Every row comes from one small tree of marks. The marks that hang from a mark follow it in brackets, in alphabetical order. Every link used is in the known rows. Which tree was each row made from?
Known rows:
rosiko[fipop liro[latun] parit virot]: [ 1.534 -1.653  2.137 -3.686  6.557 -2.655  4.435  2.118  4.311 -6.194
  5.820  0.573 -0.577  0.925  0.791]
fipop[rosiko]: [-1.140  0.901  2.267 -0.277  4.486  3.986  4.681  3.424 -0.992  4.466
  4.602 -0.961 -1.649 -0.133 -0.644]
parit[rosiko[liro virot]]: [ 1.027 -0.061  1.989 -2.865  5.231  0.061  2.967  2.763  0.710 -3.923
  5.400 -0.164 -1.078  3.220 -0.456]
fipop[rosiko[liro]]: [-0.239  0.427  2.299 -1.066  4.789  3.590  4.839  3.663  1.185  3.091
  4.754 -0.847 -1.072  4.682 -0.608]
fipop[rosiko[liro[latun]]]: [ 0.837 -0.576  2.089 -1.253  5.744  2.672  5.595  3.750  2.501  2.892
  5.184 -0.632  0.088  2.422 -0.560]
demu[fipop[rosiko[parit]] mepon]: [-1.547 -1.407  2.130 -2.377  4.170  0.492  2.642  5.937  1.256  1.928
  2.407 -1.683 -2.929 -2.653 -2.461]
bigu[rosiko[fipop liro[latun] parit virot]]: [ 0.991 -1.072  1.953 -4.519  6.566 -3.753  3.266  2.198  4.146 -3.983
  4.552  0.933  0.086  0.596  1.404]
bigu[rosiko[parit virot]]: [-0.749  1.498  2.537 -3.005  5.461 -1.996  2.819  2.967  1.448 -1.359
  4.311  0.653 -1.239 -1.595  0.378]
mepon[demu[fipop[rosiko[liro[latun] parit virot]]]]: [ 0.600 -1.435  1.333 -2.253  5.808 -2.434  4.820  1.260  1.864 -3.318
  4.371 -1.262  0.163 -1.021 -0.795]
latun[liro]: [ 0.962  2.242  2.097 -0.495  4.839  4.336  4.044  3.463 -0.120 -0.255
  6.114 -0.883 -4.565  3.557  1.818]
mepon[demu[fipop]]: [-0.053  0.327  1.317 -0.322  3.491  1.996  3.148  2.937 -2.057 -3.722
  4.981 -2.152 -4.313 -4.038  0.290]
demu[fipop[rosiko] mepon]: [-1.491 -2.012  1.688 -1.779  3.684  1.400  2.536  5.562 -0.625  2.865
  2.674 -2.321 -3.336 -2.352 -1.980]
rosiko[fipop liro parit virot]: [ 0.243 -0.560  2.348 -3.392  5.499 -1.808  3.509  2.089  2.847 -5.921
  5.372  0.237 -1.776  3.598  0.736]
mepon[demu]: [-0.086  2.763  2.175  0.385  4.671  3.760  3.694  2.361 -1.833 -1.145
  6.184 -1.552 -3.662 -2.961  0.626]
bigu[rosiko[fipop liro]]: [ 0.127  0.011  1.814 -2.835  4.593  1.311  2.295  3.398  1.386 -1.359
  4.242 -0.175 -2.601  2.899  1.848]
mepon[demu[fipop[rosiko[parit]]]]: [-0.921  0.433  1.595 -0.819  4.229  1.227  4.002  2.437 -0.871 -0.548
  3.633 -1.739 -2.274 -3.118 -0.831]

Write each row's tree:
[ 1.846 -2.193  1.417 -3.508  5.965 -1.279  3.275  1.875  1.213 -5.147
  5.384  0.053 -0.273  0.550  0.537]
parit[rosiko[fipop liro[latun] virot]]
[-0.554  0.188  2.641 -2.554  5.892 -0.583  5.035  2.380  2.812  0.539
  4.562  0.027  0.443  4.818 -1.177]
fipop[rosiko[liro parit virot]]
[-1.017 -2.650  2.018 -3.774  4.934 -2.763  2.772  4.581  2.940 -0.881
  2.705 -1.442 -1.390  2.227 -2.451]
demu[fipop[rosiko[liro parit virot]] mepon]
[ 2.156 -0.969  1.804 -3.047  6.056 -0.891  3.757  2.806  2.039 -4.012
  5.837  0.116  0.102  0.736 -0.493]
parit[rosiko[liro[latun] virot]]
[ 0.021 -3.474  1.769 -4.051  5.766 -3.630  3.451  4.628  4.089 -1.003
  3.092 -1.189 -0.405  0.052 -2.411]
demu[fipop[rosiko[liro[latun] parit virot]] mepon]
[-0.811 -1.785  2.136 -3.187  4.410  0.057  2.748  6.064  3.274  0.487
  2.498 -1.622 -2.489  1.689 -2.506]
demu[fipop[rosiko[liro parit]] mepon]
[ 0.796 -0.878  1.445 -1.708  5.263  0.110  4.796  2.634  2.226 -1.855
  4.163 -1.444 -0.805 -1.408 -0.866]
mepon[demu[fipop[rosiko[liro[latun] parit]]]]
[-0.284  1.122  2.827 -1.771  5.343  2.407  5.006  4.065  3.289  2.166
  4.367 -0.172 -0.714  4.256 -1.184]
fipop[rosiko[liro parit]]
[ 0.974 -0.366  1.792 -2.563  4.439  2.728  2.449  3.410  0.337 -3.318
  4.786 -0.391 -2.593  2.366  0.454]
parit[rosiko[fipop liro]]
[-0.506 -0.575  2.156 -1.788  5.407  0.405  4.879  1.983  0.856  1.565
  4.919 -0.687  0.111  5.293 -0.587]
fipop[rosiko[liro virot]]
[ 0.804 -1.430  1.020 -1.073  4.927  0.983  4.669  2.339  0.589 -1.106
  4.477 -1.996 -1.097 -0.988 -0.371]
mepon[demu[fipop[rosiko[liro[latun]]]]]
[ 2.162  0.661  2.708 -2.368  5.978  1.222  4.950  4.985  5.700 -3.256
  6.142  0.366 -1.474  0.444 -0.454]
rosiko[liro[latun] parit]
[ 0.629  0.832  2.794 -2.902  5.623 -1.291  4.084  3.127  3.767 -4.829
  5.856  0.287 -1.379  3.846 -0.316]
rosiko[liro parit virot]
[-1.358  0.690  2.628 -1.665  5.565 -0.134  4.937  2.236  0.437  1.957
  4.352 -0.062 -0.063  0.056 -1.097]
fipop[rosiko[parit virot]]
[ 0.054 -4.101  1.358 -3.385  5.332 -2.670  3.341  4.399  2.356 -0.189
  3.489 -1.887 -0.747  0.446 -1.847]
demu[fipop[rosiko[liro[latun] virot]] mepon]
[-1.010 -0.419  1.647 -2.704  4.880 -1.280  2.212  1.761 -1.467 -1.252
  4.287 -0.067 -1.991 -1.219  1.931]
bigu[rosiko[fipop virot]]
[ 1.609 -2.542  1.595 -2.871  5.979 -1.554  4.296  1.782  2.037 -5.125
  6.308 -0.251 -0.967  1.439  1.371]
rosiko[fipop liro[latun] virot]
[-0.095 -0.850  1.611 -2.447  4.788  0.062  2.407  1.670 -2.391 -3.518
  4.833 -0.253 -1.993 -1.786  0.447]
parit[rosiko[fipop virot]]
[-0.241 -0.497  1.210 -0.937  4.077  1.647  3.974  2.276 -0.539 -0.928
  4.078 -2.218 -2.132  1.144 -0.411]
mepon[demu[fipop[rosiko[liro]]]]
[-1.729 -2.215  2.005 -3.049  4.676 -2.268  2.674  4.399  0.851  0.596
  2.589 -1.529 -1.914 -2.093 -2.439]
demu[fipop[rosiko[parit virot]] mepon]
[-0.622 -0.029  2.385 -2.509  5.137 -1.318  3.386  1.862  0.264 -4.446
  5.147  0.143 -2.471 -1.701  0.715]
rosiko[fipop parit virot]
[-1.727 -2.856  1.543 -2.392  4.234 -1.424  2.557  4.106 -0.914  1.448
  2.907 -2.120 -2.268 -1.724 -1.907]
demu[fipop[rosiko[virot]] mepon]
